In the rows, zero is written as 128.
Known rows, with every way that one mark hangs from another:
J912[J915[J737]]: [173 128 131 126 132  85 118 154 122 126 118 132 116 133 130 109 126 146
 126 128 119 114 126 140 153 122 117 149 137 128 128 117 111 138 138 123
 111 115]
J737[J915]: [145 147 120 129 130 101 121 132 113 127 127 133 127 137 150 133 119 148
 133 118 130 132 113 122 144 118 136 148 143 136 132 129 115 138 137 120
 113 107]
J39[J209[J929[J644[J372 J911]]]]: [ 89 105 139 137 124 103 113  96 120 131 126 117 110 107 130 120 138 142
 134 130 142 160 157 119  98 151 139 127 118 147 131 145 167 122 122 120
 143 154]
J39[J209[J929]]: [119 123 123 130 125  68 122 117 100 116 145 129 118 132 147 131 103 136
 134 141 135 168 135 120  95 133 125 131 141 102 139 151 132 139 132 123
 124 132]
J915[J737]: [155 127 123 139 129  77 125 146 122 131 130 129 124 129 133 132 121 151
 130 134 119 123 116 139 132 127 121 144 127 130 125 127 111 138 131 128
 112 117]
J929[J209[J39] J644[J372 J706]]: [ 92 109 139 130 119 168 131 101 138 131 122 120 150 107 129 117 152 123
 106 122 129 154 130 109 111 135 119 122 123 138 112 147 149 125 118 136
 162 139]
J111[J566 J737[J915]]: [160 160 127 120 140 151 119 144 122 128  96 136  97 145 125 130 117 138
 115 131 128 104 127 140 202 116 121 153 136 138 136  93 108 134 132 112
  91 109]
J644[J706]: [120 134 116 130 131 122 123 130 134 126 142 132 146 123 143 135 123 131
 134 137 125 138 119 138 129 133 136 137 129  98 126 142 115 127 130 136
 129 123]
J773[J39[J209] J140]: [136 134 115 135 115  36 128 135 103 134 157 154 142 138 147 123 102 107
 138 133 136 158 120 109  81 125 115 129 150  64 140 152 131 131 134 150
 141 118]
J644[J372 J706[J209[J39]] J929]: [ 88  99 122 141 116 175 124  96 139 121 147 142 149 105 109 136 129 106
 141 113 130 142 136 110 114 120 149  78 118  94 128 139 119 114 120 140
 167 144]
J644[J706[J915]]: [129 152 116 122 131 133 139 132 143 141 123 128 144 128 134 135 122 123
 125 130 121 127 118 153 108 131 136 131 123 114 127 143 121 133 133 133
 130 136]
J111[J566 J737 J912[J915]]: [182 160 141 108 153 183 114 169 133 121 105 136  88 145 119 104 136 137
 111 145 121  79 148 156 220 108 108 147 134 128 135  79 109 124 131 122
  88 115]
J773[J39[J209] J140[J835]]: [138 131  99 139 112   4 124 134  92 137 160 143 164 137 142 124  98 106
 140 146 134 145 114 111  70 133 122 136 154  57 144 167 118 133 132 151
 150 125]
J929[J644]: [130 135 130 128 130 108 129 121 124 128 141 129 130 132 138 119 156 138
 125 129 131 143 123 114 122 128 128 146 132 147 120 141 132 138 128 132
 125 122]
J911[J644[J706]]: [106 129 122 134 127 148 126 131 146 117 142 131 149 129 132 144 123 104
 135 142 126 137 122 140 115 146 140 130 118 111 123 132 138 119 132 133
 124 116]
J912[J915[J737[J111]]]: [193 126 137 120 134 104 122 162 119 126  97 125 114 144 125 105 126 139
 123 118 117  90 122 142 184 116 119 155 136 142 135  99 115 137 138 116
  95 111]
J911[J644[J929]]: [ 93 126 127 140 124 114 122 127 138 107 161 137 139 131 124 144 134 127
 139 136 131 140 123 120 110 133 141 115 126 135 127 133 130 126 130 127
 118 116]
J911[J644[J372 J706]]: [ 97 116 128 143 125 181 120 122 153 120 146 131 152 115 125 153 125 109
 138 131 128 132 125 140 124 142 142 120 111 126 125 132 139 109 125 135
 129 121]
J644[J372 J706[J915] J911 J929]: [ 78 129 122 136 127 149 123 114 165 142 126 125 142  98 112 136 134 139
 138 120 126 119 136 157 112 140 158 102 106 135 130 138 136 113 123 128
 144 159]
J915[J737[J111[J566]]]: [169 127 130 127 136 144 135 151 124 140 104 114 111 143 113 131 117 143
 123 125 120  80 124 144 193 126 113 158 129 146 133  92 118 132 127 117
  78 120]
J706[J209 J915]: [146 149 123 116 128 125 147 120 127 143 124 138 130 140 134 129 106 111
 134 108 128 120 120 126 104 107 133 110 120 128 129 146 114 137 132 132
 148 127]
J929[J209[J39] J644[J911]]: [ 93 131 139 124 120 100 139 111 125 139 108 121 129 118 135 104 146 137
 115 113 133 142 124 102  86 143 127 133 123 160 106 149 162 133 122 124
 160 134]
J911[J644[J706 J929]]: [ 81 117 122 138 125 147 118 125 154 106 154 134 152 123 121 145 136 116
 135 148 129 144 131 134 115 144 143 114 117 107 128 131 133 118 132 130
 124 126]
J140[J835]: [135 139 103 135 128  62 125 132 107 131 152 124 154 132 140 132 115 140
 139 138 123 120 105 123 110 131 141 147 140 117 129 159 100 139 126 134
 132 119]
J644[J706[J209[J39]]]: [119 124 117 129 119 147 138 113 126 131 130 141 145 124 128 125 115  95
 138 117 127 139 121 114 100 124 136 106 122  86 123 140 125 125 127 141
 163 133]
J111[J737]: [154 152 122 125 134  94 124 148 123 116 124 145 114 135 140 128 118 133
 123 134 121 123 115 138 150 115 132 135 128 125 128 126 104 137 128 132
 119 108]
J209[J39 J929[J644[J706]]]: [105 113 126 125 122 122 136 109 120 125 126 114 127 117 120 129 163 114
 125 141 133 172 132 115  82 153 126 132 138 118 120 139 149 132 127 132
 147 154]
J706[J209[J929] J915[J737]]: [163 121 127 120 126  96 146 125 119 140 110 120 105 136 120 137 108 123
 133 126 126 131 136 144  95 121 115 112 120 135 135 128 114 141 134 122
 142 148]
J915[J737[J111[J566 J912]]]: [186 133 132 126 145 177 128 166 132 140 102 112 102 142 114 127 128 154
 120 137 117  63 134 159 217 121 107 159 124 147 136  72 118 124 127 119
  64 124]
J209[J39 J929[J644[J706[J915]]]]: [116 131 125 117 122 129 152 111 131 140 109 113 125 122 114 129 160 106
 118 134 129 162 129 130  64 153 125 125 132 134 121 140 156 137 130 128
 151 167]
J929[J209[J39] J644]: [114 130 138 124 120 109 143 112 117 128 124 124 134 130 140 109 147 131
 106 120 130 154 118  92  93 127 114 133 135 149 110 153 147 143 125 129
 152 125]
J39[J209[J929[J644[J706]]]]: [ 98 108 129 126 126 114 119 104 121 118 133 118 128 124 137 119 140 122
 120 159 137 182 156 123 105 150 122 138 130  94 135 144 152 133 133 126
 134 151]
J706[J209]: [138 132 123 127 128 116 130 118 117 130 143 141 132 137 141 127 109 118
 142 116 131 133 124 113 124 109 135 116 124 112 128 144 107 131 128 135
 146 116]
J209[J39 J929]: [125 127 120 131 120  72 142 123 100 121 142 125 118 127 132 140 126 127
 140 123 131 158 109 109  72 138 131 125 149 126 124 145 129 138 127 128
 140 135]
J773[J39[J209[J929]]]: [135 116 124 137 120  47 138 119  98 121 153 138 121 142 149 126 108 118
 139 141 139 176 140 102  79 139 119 123 152  93 143 146 137 137 137 129
 138 137]
J912[J915[J737[J111[J566]]]]: [185 127 139 115 139 153 129 159 123 133  92 117 103 147 110 107 123 140
 118 121 120  72 135 146 213 122 107 161 136 145 137  80 119 131 135 110
  78 118]
J706[J209[J39] J915[J737[J111]]]: [182 133 125 123 119 134 164 139 123 150  79 132 117 142 109 122 108 102
 126  96 116  89 110 130 114 113 126 112 116 147 130 110 129 138 132 124
 131 135]
J773[J140]: [132 143 115 124 123  65 117 139 111 131 155 136 142 125 139 142 117 133
 139 125 130 137 102 130 106 118 126 139 142  97 129 150 108 131 125 147
 132 109]

Rows:
[189 145 136 112 145 149 118 164 122 122 116 125 116 146 138 102 134 139
 125 121 121  83 128 139 197 107 126 151 140 139 137  97 117 128 134 123
  93 110] => J737[J111[J912[J915]]]
[177 165 130 117 150 181 113 158 129 128  93 133  88 146 126 126 128 150
 111 143 125  86 139 155 224 109 115 151 132 138 139  73 110 126 131 115
  77 112] => J111[J566 J737[J915] J912]
[ 76 128 132 118 123 157 137 119 164 121 130 123 156 129 125 137 122 114
 109 142 127 142 135 142  95 136 126 103 111 126 125 141 141 127 133 121
 139 135] => J911[J644[J706[J915] J929[J209]]]
[140 150 121 122 120 128 160 117 120 146 118 142 130 136 122 127 109  97
 135  97 126 123 110 113  74 113 134 100 125 128 122 145 126 138 130 133
 161 134] => J706[J209[J39] J915]
[128 117 124 125 119 100 142 108  99 126 139 132 117 131 127 135 112 104
 146 115 135 156 123  99  77 125 130 103 138 114 128 143 122 134 127 131
 162 137] => J706[J209[J39 J929]]
[167 159 129 119 149 172 121 160 134 125 117 135  96 139 124 128 129 142
 115 150 121  88 139 156 200 113 112 143 125 130 132  90 107 124 123 128
  87 118] => J111[J566 J737 J912]
[ 90 118 146 128 126 130 122 104 138 139 120 116 131 108 139 114 144 153
 117 116 135 135 138 117 126 133 130 132 112 175 114 148 149 123 116 126
 153 131] => J929[J209 J644[J372 J911]]
[191 132 135 126 142 119 112 168 130 123 119 128 108 135 130 106 138 155
 121 141 115  96 136 154 172 116 111 150 133 129 130  96 112 131 137 125
  97 118] => J111[J912[J915[J737]]]
[112 108 135 136 120 121 137 103 112 127 137 118 116 111 117 135 162 128
 132 118 136 163 126 102  89 140 130 123 140 162 120 143 148 132 119 132
 149 148] => J209[J39 J929[J644[J372]]]
[ 71 103 131 137 115 148 123 105 140 116 144 128 155 103 126 134 128 134
 117 124 126 153 128 112 115 129 129  96 128 110 122 149 127 122 119 131
 155 140] => J644[J372 J706 J929[J209[J39]]]
[ 63 111 131 132 114 147 132 115 148 106 140 129 156 121 122 134 129 108
 116 137 127 155 126 114  88 143 129 100 123 110 117 139 147 123 129 125
 147 129] => J911[J644[J706 J929[J209[J39]]]]
[177 152 131 117 147 201 121 152 123 138 100 115 105 152 130 126 125 150
 120 122 129  72 131 142 229 113 120 163 139 154 143  74 120 124 132 109
  65 112] => J737[J111[J566 J912] J915]
[167 135 124 125 127 116 144 133 131 146 107 133 119 138 123 126 107 121
 128 117 120 111 124 143 111 111 120 116 111 134 130 126 112 139 134 129
 138 132] => J706[J209 J915[J737]]
[ 99 110 138 134 129 110 121 103 126 136 130 109 110 105 124 132 156 148
 142 123 140 149 143 123 107 148 144 131 121 172 123 140 150 121 118 124
 145 151] => J209[J929[J644[J372 J911]]]
[151 135  98 135 117  13 132 142  98 145 164 134 165 135 136 137 116 114
 146 140 131 133 101 115  76 131 126 140 158  82 136 161 101 132 127 154
 154 120] => J773[J39 J140[J835]]
[182 148 140 107 149 196 124 162 127 131 109 119 107 150 123 104 132 137
 120 124 125  64 140 142 225 110 113 158 141 140 139  79 121 122 131 115
  78 116] => J737[J111[J566 J912[J915]]]
[ 78 110 142 127 127 160 116 101 153 140 113 112 145 100 137 115 148 142
 115 128 133 138 148 129 133 142 133 129 105 146 116 145 153 115 118 129
 159 141] => J929[J209 J644[J372 J706 J911]]
[ 89 109 122 142 127 148 111 114 146 117 160 132 152 105 124 144 137 141
 136 133 128 142 134 133 141 127 145 110 123 107 132 138 113 116 122 135
 134 137] => J644[J372 J706 J929]
[112 137 123 124 116 186 158 117 149 139 111 141 146 134 110 137 113  62
 133 113 125 126 120 128  65 135 137  92 107 116 120 132 151 121 133 136
 162 137] => J911[J644[J706[J209[J39] J915]]]
[ 74 125 130 131 118  79 129 115 127 123 130 128 133 112 131 116 125 147
 127 116 130 141 123 106  88 134 139 107 129 135 116 151 140 130 123 121
 156 134] => J644[J911 J929[J209[J39]]]
[ 82 118 137 129 122 118 124 120 139 103 154 129 145 135 136 136 123 133
 119 136 132 147 128 113 110 126 125 112 125 140 123 144 133 131 129 122
 131 112] => J911[J644[J929[J209]]]
[158 148 128 119 137 165 128 138 114 139  99 116 114 149 128 130 114 140
 125 112 133  90 120 128 206 119 128 161 142 153 141  93 120 132 133 107
  80 110] => J737[J111[J566] J915]
[ 70 107 140 142 111 146 131 109 139 106 149 133 146 117 119 141 128 123
 122 116 131 145 120  98  94 130 132  91 124 153 118 143 147 121 119 126
 146 122] => J911[J644[J372 J929[J209[J39]]]]
[ 72 105 128 146 123 177 112 115 160 108 158 132 154 108 114 153 138 119
 138 139 130 138 135 136 126 140 148 103 112 121 129 131 135 108 125 132
 128 129] => J911[J644[J372 J706 J929]]
[120 121 130 129 122  90 142 112 107 125 133 118 114 125 125 127 160 126
 129 129 135 169 122 100  77 143 125 132 145 145 119 144 146 140 126 128
 142 145] => J209[J39 J929[J644]]
[101 106 130 137 123 203 123 108 152 124 141 137 152 120 122 148 113  88
 143 121 131 130 138 128 125 128 143  98 100 114 127 131 134 106 125 141
 152 122] => J911[J644[J372 J706[J209]]]
[183 135 140 120 148 164 117 167 134 134 111 121  97 140 112 107 135 154
 117 143 119  79 148 158 200 118  99 156 133 131 131  78 114 126 134 119
  82 124] => J111[J566 J912[J915[J737]]]
[193 130 128 132 140 135 124 168 127 130 110 119 112 140 132 126 131 155
 125 136 115  79 123 153 185 117 119 152 124 144 135  90 117 129 129 126
  80 117] => J915[J737[J111[J912]]]
[ 86 112 133 146 122 145 116 118 145 108 165 137 142 119 118 153 134 130
 140 125 132 134 125 121 119 129 146 105 120 149 127 133 134 117 124 130
 123 118] => J911[J644[J372 J929]]
[185 164 126 123 144 138 107 162 126 120 100 140  99 142 145 125 129 149
 116 143 122 105 126 149 194 106 127 145 132 136 137  93 105 132 133 121
  92 105] => J111[J737[J915] J912]
[160 150 138 112 149 176 120 154 129 128 130 126 108 140 125 109 136 143
 123 136 126  86 145 142 193 115 109 151 142 127 131  95 115 123 132 123
  94 120] => J111[J566 J912[J915]]
[ 88 119 144 133 118 132 132 103 132 141 113 119 130 104 128 111 148 141
 118 103 133 138 127 101  97 139 133 121 118 175 107 149 164 123 114 127
 164 137] => J929[J209[J39] J644[J372 J911]]
[127 109 134 117 128 117 132  98 113 126 137 119 113 136 130 125 142 117
 135 131 141 165 146 104 105 123 122 121 128 134 130 143 128 135 128 129
 155 140] => J706[J209[J929[J644]]]
[ 95 123 123 140 129 142 114 120 147 138 131 125 141  97 131 136 123 140
 144 120 127 123 129 147 129 143 155 125 110 124 124 138 131 109 120 132
 142 137] => J644[J372 J706 J911]
[ 98  90 132 130 122 187 124 100 140 121 142 123 136 117 118 157 114  87
 147 130 138 154 147 130 107 138 139  94 109 115 134 131 135 107 124 133
 156 138] => J911[J644[J372 J706[J209[J929]]]]
